Each row comes from the steps of one path. Every step used is in the known rows, and no mark comes twice. Write the path behind each row, first mark first.
Known rows
Y -> N -> S -> A -> L -> U: [-0.29 -0.09 -0.28  0.06  0.07 -0.31 -0.08  0.32  0.17  0.18  0.37  0.35
 -0.08  0.11  0.04  0.11 -0.17  0.03 -0.23  0.15  0.24  0.01  0.24  0.03
 -0.04 -0.22 -0.14 -0.16]
S -> X -> Y -> N: [-0.10  0.11 -0.11  0.13 -0.01 -0.18 -0.10  0.32  0.11 -0.13 -0.04  0.29
 -0.09  0.29 -0.26  0.08 -0.03  0.20 -0.27 -0.11  0.15  0.01  0.00  0.23
 -0.18 -0.03 -0.56 -0.20]
U -> S -> X -> G: [-0.34  0.07 -0.09  0.11  0.08 -0.08 -0.02  0.38  0.12 -0.08 -0.01  0.25
  0.08  0.18 -0.03  0.08  0.03  0.11 -0.40 -0.17  0.04  0.06  0.01  0.22
 -0.55  0.12 -0.41  0.01]
X -> G -> N -> S -> U -> L -> A: [ 0.33 -0.05 -0.19  0.06 -0.03 -0.18  0.10  0.36  0.00  0.07  0.25  0.24
 -0.24 -0.02  0.12  0.28 -0.09  0.23 -0.34  0.04  0.27  0.19  0.10  0.32
 -0.22 -0.17 -0.12 -0.13]
G -> X -> S -> A -> L -> U -> B: [-0.53 -0.11 -0.23  0.13  0.17 -0.31 -0.03  0.26  0.00  0.45  0.35  0.17
 -0.14 -0.04  0.05  0.17 -0.21 -0.34 -0.50 -0.03  0.17  0.17  0.16  0.00
  0.32 -0.18 -0.11 -0.08]
X -> G -> N -> S -> U -> B: [ 0.29  0.10 -0.17  0.08 -0.07 -0.20  0.03  0.18  0.13  0.15  0.35  0.17
 -0.26  0.05 -0.12  0.17 -0.08  0.03 -0.16  0.04  0.32  0.17  0.09  0.42
 -0.14  0.02 -0.30 -0.13]
N -> S: [-0.26  0.15 -0.24  0.09 -0.03 -0.22 -0.19  0.17  0.27  0.29  0.04  0.27
 -0.02  0.00 -0.19  0.11  0.00  0.37 -0.01 -0.06  0.16  0.03 -0.01  0.21
  0.01  0.02 -0.36  0.00]
U -> S: [-0.46  0.08 -0.25  0.06  0.13 -0.14 -0.10  0.23  0.21  0.18  0.03  0.23
  0.04  0.07 -0.08  0.05  0.03  0.16 -0.30 -0.17  0.03 -0.05  0.08  0.21
 -0.30  0.07 -0.30  0.14]
X -> S -> U -> B -> A -> L: [-0.13 -0.05 -0.21  0.13  0.25 -0.10 -0.01  0.28 -0.07  0.45  0.33  0.03
  0.00  0.05  0.00  0.13  0.01 -0.45 -0.57 -0.15  0.28  0.23  0.27  0.18
  0.23 -0.27 -0.08 -0.09]
G -> X -> Y -> N -> S -> U -> B: [ 0.14  0.00 -0.07  0.10 -0.16 -0.31 -0.02  0.26  0.17  0.05  0.21  0.21
 -0.36  0.08 -0.22  0.25 -0.13  0.29 -0.28  0.09  0.33  0.27  0.01  0.45
  0.22  0.04 -0.23 -0.24]
S -> X -> G -> N: [-0.01  0.18 -0.19  0.15 -0.03 -0.13 -0.04  0.30  0.11  0.01  0.02  0.27
 -0.07  0.19 -0.18  0.08 -0.04 -0.04 -0.07 -0.18  0.14 -0.03 -0.07  0.19
 -0.29  0.05 -0.54 -0.14]
U -> L -> A -> S -> X -> G: [-0.34 -0.14 -0.15  0.11  0.21 -0.05  0.02  0.41 -0.18 -0.08  0.11  0.15
  0.04  0.07  0.08  0.20 -0.05  0.10 -0.67 -0.23  0.00  0.02  0.35  0.27
 -0.50 -0.18 -0.28 -0.09]
L -> A -> S -> U: [-0.24  0.03 -0.33  0.08  0.28 -0.08 -0.01  0.10  0.06  0.22  0.14  0.14
 -0.01  0.09 -0.09  0.17  0.01  0.14 -0.51 -0.34  0.06  0.05  0.28  0.39
 -0.21 -0.13 -0.31 -0.02]
B -> A -> S: [-0.40  0.05 -0.30  0.09  0.18 -0.12 -0.10  0.21  0.07  0.25  0.12  0.11
  0.14  0.15 -0.15  0.09 -0.05 -0.19 -0.36 -0.25 -0.01 -0.10  0.34  0.24
 -0.08 -0.17 -0.31  0.01]
G -> N -> S -> X: [-0.24  0.12 -0.23  0.16 -0.12 -0.17 -0.19  0.18  0.17  0.21  0.08  0.27
 -0.03  0.13 -0.38  0.06 -0.05  0.30  0.07 -0.08  0.18 -0.01 -0.20  0.23
  0.01  0.12 -0.47 -0.20]
G -> X -> S -> A: [-0.28  0.20 -0.25  0.17 -0.03 -0.26  0.03  0.23  0.31  0.40 -0.04  0.31
 -0.17  0.04 -0.16  0.19 -0.13  0.05 -0.04 -0.23  0.14  0.22 -0.35  0.02
  0.39 -0.02 -0.42 -0.05]
Y -> N -> G -> X -> S: [-0.24  0.12 -0.17  0.11 -0.14 -0.34  0.01  0.24  0.27  0.08 -0.18  0.23
 -0.23  0.20 -0.14  0.16 -0.09  0.00  0.13 -0.22  0.26  0.13 -0.30  0.00
  0.56 -0.01 -0.49 -0.29]
Y -> N -> G -> X: [-0.29  0.08 -0.24  0.08 -0.09 -0.36 -0.09  0.32  0.29  0.01 -0.13  0.24
 -0.17  0.19 -0.12  0.15 -0.07  0.12  0.14 -0.19  0.24 -0.01 -0.08  0.09
  0.33 -0.03 -0.46 -0.27]
A -> L -> U -> S -> X: [-0.82 -0.14 -0.21  0.09  0.29 -0.10 -0.17  0.29 -0.07  0.10  0.23  0.26
  0.23  0.09  0.03  0.00 -0.03 -0.04 -0.63 -0.07  0.04 -0.05  0.30  0.06
 -0.42 -0.01 -0.14 -0.04]
S -> X: [-0.46  0.15 -0.24  0.16  0.11 -0.11 -0.22  0.24  0.14  0.14 -0.06  0.25
  0.09  0.09 -0.22  0.04  0.04  0.28 -0.19 -0.26  0.09  0.00  0.01  0.19
 -0.13  0.04 -0.48 -0.09]
U -> B -> A -> S -> X -> Y: [-0.34 -0.11 -0.12  0.14  0.18 -0.09 -0.12  0.30 -0.16  0.08  0.26 -0.03
  0.14  0.24 -0.21  0.09 -0.07 -0.23 -0.63 -0.19  0.02 -0.01  0.42  0.45
 -0.24 -0.15 -0.34 -0.09]
G -> X: [-0.37  0.15 -0.28  0.12  0.00 -0.24 -0.13  0.26  0.25  0.32 -0.10  0.27
 -0.07 -0.04 -0.16  0.16 -0.03  0.23 -0.09 -0.21  0.10  0.03 -0.05  0.15
  0.21  0.04 -0.38 -0.02]
B -> A: [-0.27  0.10 -0.27  0.09  0.13 -0.16 -0.17  0.31  0.14  0.29 -0.01  0.13
  0.12  0.11 -0.09  0.09 -0.02 -0.09 -0.24 -0.19  0.10 -0.02  0.27  0.18
  0.02 -0.19 -0.29  0.01]
Y -> N -> S -> U: [-0.01  0.15 -0.23  0.07 -0.06 -0.21 -0.08  0.17  0.29  0.10  0.09  0.31
 -0.19  0.10 -0.22  0.14 -0.01  0.38 -0.08 -0.03  0.30  0.13  0.02  0.28
  0.10  0.01 -0.29 -0.21]
Y -> N -> S: [-0.17  0.10 -0.21  0.08 -0.09 -0.25 -0.13  0.22  0.29  0.12  0.03  0.27
 -0.14  0.10 -0.22  0.11 -0.04  0.28  0.00 -0.01  0.23 -0.02  0.00  0.21
  0.05 -0.02 -0.37 -0.11]
X -> S: [-0.28  0.22 -0.23  0.12  0.06 -0.18 -0.06  0.10  0.19  0.32 -0.06  0.23
 -0.07  0.04 -0.19  0.10 -0.02  0.05 -0.15 -0.24  0.12  0.10 -0.14  0.09
  0.16 -0.06 -0.45  0.00]
N -> G: [-0.33  0.14 -0.29  0.05  0.09 -0.26 -0.15  0.20  0.24  0.14 -0.04  0.22
  0.02  0.12 -0.05  0.07  0.05  0.23  0.06 -0.25  0.15 -0.05  0.04  0.14
  0.07 -0.06 -0.48 -0.08]
S -> U -> B -> A: [-0.14  0.01 -0.25  0.09  0.19 -0.13 -0.14  0.24  0.05  0.30  0.23  0.01
  0.02  0.06 -0.04  0.09 -0.01 -0.15 -0.50 -0.18  0.21  0.13  0.47  0.38
  0.01 -0.17 -0.14 -0.06]

Write each row's path
[-0.60 -0.11 -0.20  0.15  0.21 -0.06 -0.19  0.25 -0.13  0.22  0.24 -0.04
  0.18  0.20 -0.24  0.04 -0.04 -0.25 -0.54 -0.27  0.02 -0.05  0.49  0.38
 -0.16 -0.12 -0.30 -0.10] : U -> B -> A -> S -> X
[-0.34  0.06 -0.31  0.07  0.24 -0.09 -0.07  0.04  0.04  0.24  0.33  0.09
 -0.08  0.02 -0.19  0.11  0.01  0.03 -0.49 -0.26  0.10  0.02  0.40  0.45
 -0.15 -0.03 -0.28 -0.03] : A -> S -> U -> B
[-0.50 -0.03 -0.28  0.08  0.10 -0.37  0.01  0.30  0.12  0.31  0.18  0.31
 -0.04  0.09  0.14  0.17 -0.17 -0.18 -0.14 -0.11  0.20  0.18 -0.10 -0.17
  0.44 -0.19 -0.24 -0.22] : N -> G -> X -> S -> A -> L -> U
[-0.15  0.16 -0.18  0.10 -0.03 -0.26 -0.06  0.28  0.21  0.20 -0.05  0.31
 -0.12  0.02 -0.17  0.20 -0.05  0.23 -0.20 -0.12  0.09  0.07 -0.11  0.23
  0.10 -0.01 -0.40  0.01] : G -> X -> Y
[-0.23  0.00 -0.07  0.10  0.02 -0.13 -0.05  0.35  0.12 -0.21  0.01  0.28
 -0.05  0.32 -0.17  0.06 -0.05  0.16 -0.44 -0.08  0.08  0.00 -0.03  0.28
 -0.41  0.08 -0.43 -0.09] : U -> S -> X -> Y -> N
[-0.47 -0.23 -0.10  0.07  0.25 -0.12 -0.09  0.47 -0.19  0.04  0.27  0.18
  0.29  0.22  0.10  0.04 -0.10 -0.27 -0.87  0.02  0.04  0.02  0.39  0.12
 -0.45 -0.18 -0.05 -0.05] : B -> A -> L -> U -> S -> X -> Y
[-0.08  0.06 -0.17  0.13  0.16 -0.12 -0.04  0.15  0.03  0.37  0.16 -0.01
 -0.05  0.07 -0.11  0.12 -0.04 -0.31 -0.46 -0.21  0.23  0.28  0.20  0.29
  0.22 -0.16 -0.19 -0.07] : X -> S -> U -> B -> A
[-0.34 -0.15 -0.27  0.10  0.25 -0.15 -0.16  0.39 -0.05  0.41  0.31  0.01
  0.11  0.03  0.02  0.09  0.00 -0.39 -0.45 -0.10  0.17 -0.06  0.53  0.20
 -0.04 -0.29 -0.13  0.03] : U -> B -> A -> L
[-0.17  0.14 -0.10  0.13 -0.07 -0.17 -0.10  0.31  0.18  0.03  0.00  0.28
  0.03  0.07 -0.14  0.13  0.01  0.35 -0.12 -0.06  0.18  0.15 -0.07  0.20
 -0.24  0.08 -0.47 -0.14] : N -> S -> X -> G
[-0.45  0.12 -0.27  0.08 -0.02 -0.32 -0.13  0.26  0.28  0.20 -0.10  0.24
 -0.04  0.07 -0.10  0.16 -0.02  0.24  0.10 -0.24  0.16  0.01 -0.09  0.10
  0.33  0.01 -0.44 -0.16] : N -> G -> X
[-0.04  0.11 -0.15  0.10 -0.10 -0.30 -0.02  0.35  0.24  0.02 -0.08  0.31
 -0.25  0.13 -0.20  0.19 -0.10  0.14 -0.18 -0.07  0.17  0.05 -0.10  0.20
  0.13 -0.04 -0.43 -0.12] : G -> X -> Y -> N
[-0.32  0.07 -0.15  0.15 -0.11 -0.20 -0.21  0.26  0.20  0.02 -0.03  0.27
 -0.05  0.18 -0.32  0.07 -0.03  0.38 -0.07 -0.05  0.23  0.04 -0.06  0.21
  0.00  0.08 -0.45 -0.26] : Y -> N -> S -> X
[-0.05  0.04 -0.22  0.06 -0.04 -0.20 -0.06  0.30  0.13  0.05  0.17  0.34
 -0.20 -0.01 -0.05  0.18 -0.03  0.44 -0.30  0.04  0.30  0.11  0.15  0.25
  0.09 -0.06 -0.08 -0.22] : Y -> N -> S -> U -> L
[-0.01 -0.02 -0.26  0.06  0.02 -0.28  0.04  0.35  0.11  0.18  0.44  0.37
 -0.11  0.10  0.13  0.16 -0.20 -0.19 -0.13  0.18  0.23  0.04  0.11  0.03
 -0.25 -0.19 -0.21 -0.10] : X -> G -> N -> S -> A -> L -> U
[ 0.00 -0.12 -0.20  0.06  0.03 -0.20 -0.04  0.34  0.07  0.05  0.16  0.22
 -0.21  0.02  0.07  0.23 -0.06  0.43 -0.44  0.01  0.29  0.18  0.22  0.32
  0.01 -0.19 -0.06 -0.21] : Y -> N -> S -> U -> L -> A
[-0.51 -0.12 -0.12  0.06  0.24 -0.12 -0.03  0.40 -0.09 -0.06  0.22  0.27
  0.17  0.13  0.16  0.06 -0.04 -0.15 -0.68 -0.03  0.06  0.00  0.30  0.06
 -0.63 -0.03 -0.17 -0.03] : A -> L -> U -> S -> X -> G
[-0.67  0.00 -0.23  0.03  0.22 -0.20 -0.13  0.13  0.10  0.11  0.08  0.21
  0.08  0.07  0.03  0.03 -0.08  0.06 -0.51 -0.09  0.00 -0.07  0.30  0.17
 -0.36  0.03 -0.18  0.12] : L -> U -> S
[ 0.08 -0.08 -0.28  0.08  0.02 -0.17 -0.04  0.24  0.01  0.25  0.25  0.22
 -0.18 -0.05  0.00  0.22 -0.09  0.34 -0.29 -0.01  0.24  0.12  0.08  0.33
  0.00 -0.15 -0.10 -0.14] : G -> N -> S -> U -> L -> A
[-0.33  0.05 -0.10  0.10  0.10 -0.09 -0.08  0.31  0.09 -0.04  0.02  0.27
  0.08  0.19 -0.15  0.06  0.01  0.25 -0.47 -0.13  0.00  0.04 -0.08  0.28
 -0.45  0.11 -0.41  0.03] : U -> S -> X -> Y
[-0.58  0.00 -0.28  0.03  0.21 -0.22 -0.07  0.21  0.17  0.14  0.21  0.26
  0.04  0.12  0.09  0.04 -0.14  0.04 -0.46 -0.08  0.00  0.00  0.23  0.15
 -0.38 -0.03 -0.17  0.10] : L -> U -> S -> A
[ 0.18  0.13 -0.11  0.10 -0.19 -0.30  0.02  0.28  0.27  0.03  0.05  0.38
 -0.31  0.10 -0.24  0.26 -0.10  0.42 -0.18  0.05  0.31  0.24 -0.21  0.32
  0.25  0.05 -0.31 -0.27] : G -> X -> Y -> N -> S -> U
[-0.59 -0.16 -0.25  0.13  0.24 -0.05 -0.12  0.31 -0.17  0.10  0.12  0.13
  0.08  0.04 -0.09  0.14 -0.05  0.23 -0.63 -0.27 -0.03 -0.05  0.35  0.29
 -0.30 -0.18 -0.26 -0.10] : U -> L -> A -> S -> X
[-0.17  0.12 -0.31  0.07  0.16 -0.13 -0.09  0.25  0.07  0.20  0.16  0.31
 -0.08 -0.10  0.01  0.15  0.02  0.34 -0.43 -0.16  0.16  0.05  0.21  0.22
 -0.03 -0.11 -0.13 -0.08] : S -> U -> L
[-0.19  0.22 -0.22  0.11 -0.03 -0.27  0.04  0.15  0.26  0.24 -0.10  0.27
 -0.15  0.06 -0.12  0.20 -0.01  0.18 -0.02 -0.31  0.25  0.30 -0.35  0.09
  0.55  0.04 -0.40 -0.24] : N -> G -> X -> S -> U
[-0.52 -0.01 -0.32  0.05  0.26 -0.22 -0.17  0.21  0.02  0.28  0.19  0.28
  0.09 -0.02  0.05  0.06 -0.05 -0.08 -0.42 -0.06  0.11 -0.09  0.39  0.02
 -0.12 -0.19 -0.18  0.00] : A -> L -> U
[-0.09  0.14 -0.28  0.10 -0.12 -0.23 -0.13  0.13  0.25  0.31  0.10  0.27
 -0.11  0.06 -0.27  0.10 -0.05  0.19  0.15 -0.03  0.19 -0.04 -0.13  0.22
  0.05  0.04 -0.41 -0.06] : G -> N -> S
[-0.11 -0.13 -0.23  0.09  0.17 -0.15 -0.12  0.33  0.01  0.43  0.47  0.07
  0.08 -0.01  0.01  0.14  0.00 -0.10 -0.46  0.02  0.31  0.15  0.43  0.30
  0.06 -0.23 -0.01 -0.13] : N -> S -> U -> B -> A -> L
[-0.43 -0.05 -0.30  0.06  0.15 -0.27 -0.13  0.27  0.15  0.34  0.39  0.35
  0.05  0.00  0.06  0.11 -0.13  0.11 -0.26  0.09  0.16  0.03  0.24  0.02
 -0.07 -0.18 -0.13 -0.06] : N -> S -> A -> L -> U
[ 0.09  0.00 -0.19  0.08 -0.04 -0.28  0.02  0.44  0.25  0.12  0.36  0.42
 -0.18  0.17 -0.05  0.18 -0.08  0.16 -0.17  0.15  0.26  0.08 -0.03  0.14
 -0.06 -0.20 -0.32 -0.16] : X -> Y -> N -> S -> A -> L
[-0.18  0.10 -0.23  0.09 -0.02 -0.26  0.05  0.28  0.11  0.18  0.01  0.29
 -0.16 -0.05  0.02  0.23 -0.05  0.26 -0.17 -0.22  0.26  0.26 -0.21  0.05
  0.55 -0.06 -0.17 -0.27] : N -> G -> X -> S -> U -> L
[-0.19 -0.07 -0.21  0.10  0.05 -0.26  0.06  0.32  0.02  0.19 -0.05  0.17
 -0.17  0.00  0.16  0.30 -0.08  0.23 -0.34 -0.26  0.25  0.32 -0.12  0.11
  0.48 -0.18 -0.17 -0.25] : N -> G -> X -> S -> U -> L -> A
[ 0.05  0.14 -0.17  0.07  0.00 -0.24 -0.05  0.27  0.20 -0.03  0.01  0.29
 -0.20  0.22 -0.16  0.12 -0.05  0.12 -0.21 -0.07  0.16 -0.02  0.05  0.23
 -0.12 -0.11 -0.46 -0.05] : X -> Y -> N
[-0.17  0.08 -0.14  0.12  0.01 -0.09  0.04  0.34  0.09 -0.08  0.06  0.25
 -0.03  0.24 -0.10  0.07 -0.04 -0.06 -0.24 -0.14  0.07 -0.02 -0.09  0.21
 -0.55  0.14 -0.45 -0.05] : U -> S -> X -> G -> N
[-0.28 -0.08 -0.11  0.13  0.18 -0.05 -0.05  0.36 -0.13  0.06  0.22 -0.04
  0.12  0.21 -0.10  0.09 -0.06 -0.38 -0.56 -0.22  0.06  0.02  0.48  0.38
 -0.37 -0.14 -0.32 -0.10] : U -> B -> A -> S -> X -> G
[ 0.05 -0.13 -0.27  0.10  0.08 -0.15 -0.08  0.30 -0.02  0.43  0.55  0.08
 -0.03  0.06 -0.11  0.13 -0.06 -0.27 -0.29  0.06  0.35  0.07  0.29  0.32
  0.09 -0.19 -0.04 -0.18] : G -> N -> S -> U -> B -> A -> L
[-0.26 -0.02 -0.31  0.09  0.23 -0.14 -0.14  0.41  0.06  0.38  0.17  0.18
  0.17  0.07  0.02  0.10  0.02 -0.24 -0.33 -0.14  0.14 -0.06  0.30  0.06
 -0.02 -0.29 -0.19  0.00] : B -> A -> L
[-0.57 -0.16 -0.28  0.06  0.31 -0.23 -0.21  0.18 -0.09  0.31  0.38  0.11
  0.03 -0.04  0.04  0.06 -0.07 -0.23 -0.57 -0.01  0.14 -0.08  0.59  0.15
 -0.12 -0.20 -0.11  0.03] : A -> L -> U -> B
[-0.47  0.01 -0.27  0.13  0.12 -0.29  0.01  0.28  0.11  0.43  0.20  0.34
 -0.08 -0.01  0.04  0.17 -0.18 -0.22 -0.36 -0.08  0.13  0.16 -0.05 -0.14
  0.33 -0.16 -0.19 -0.10] : G -> X -> S -> A -> L -> U
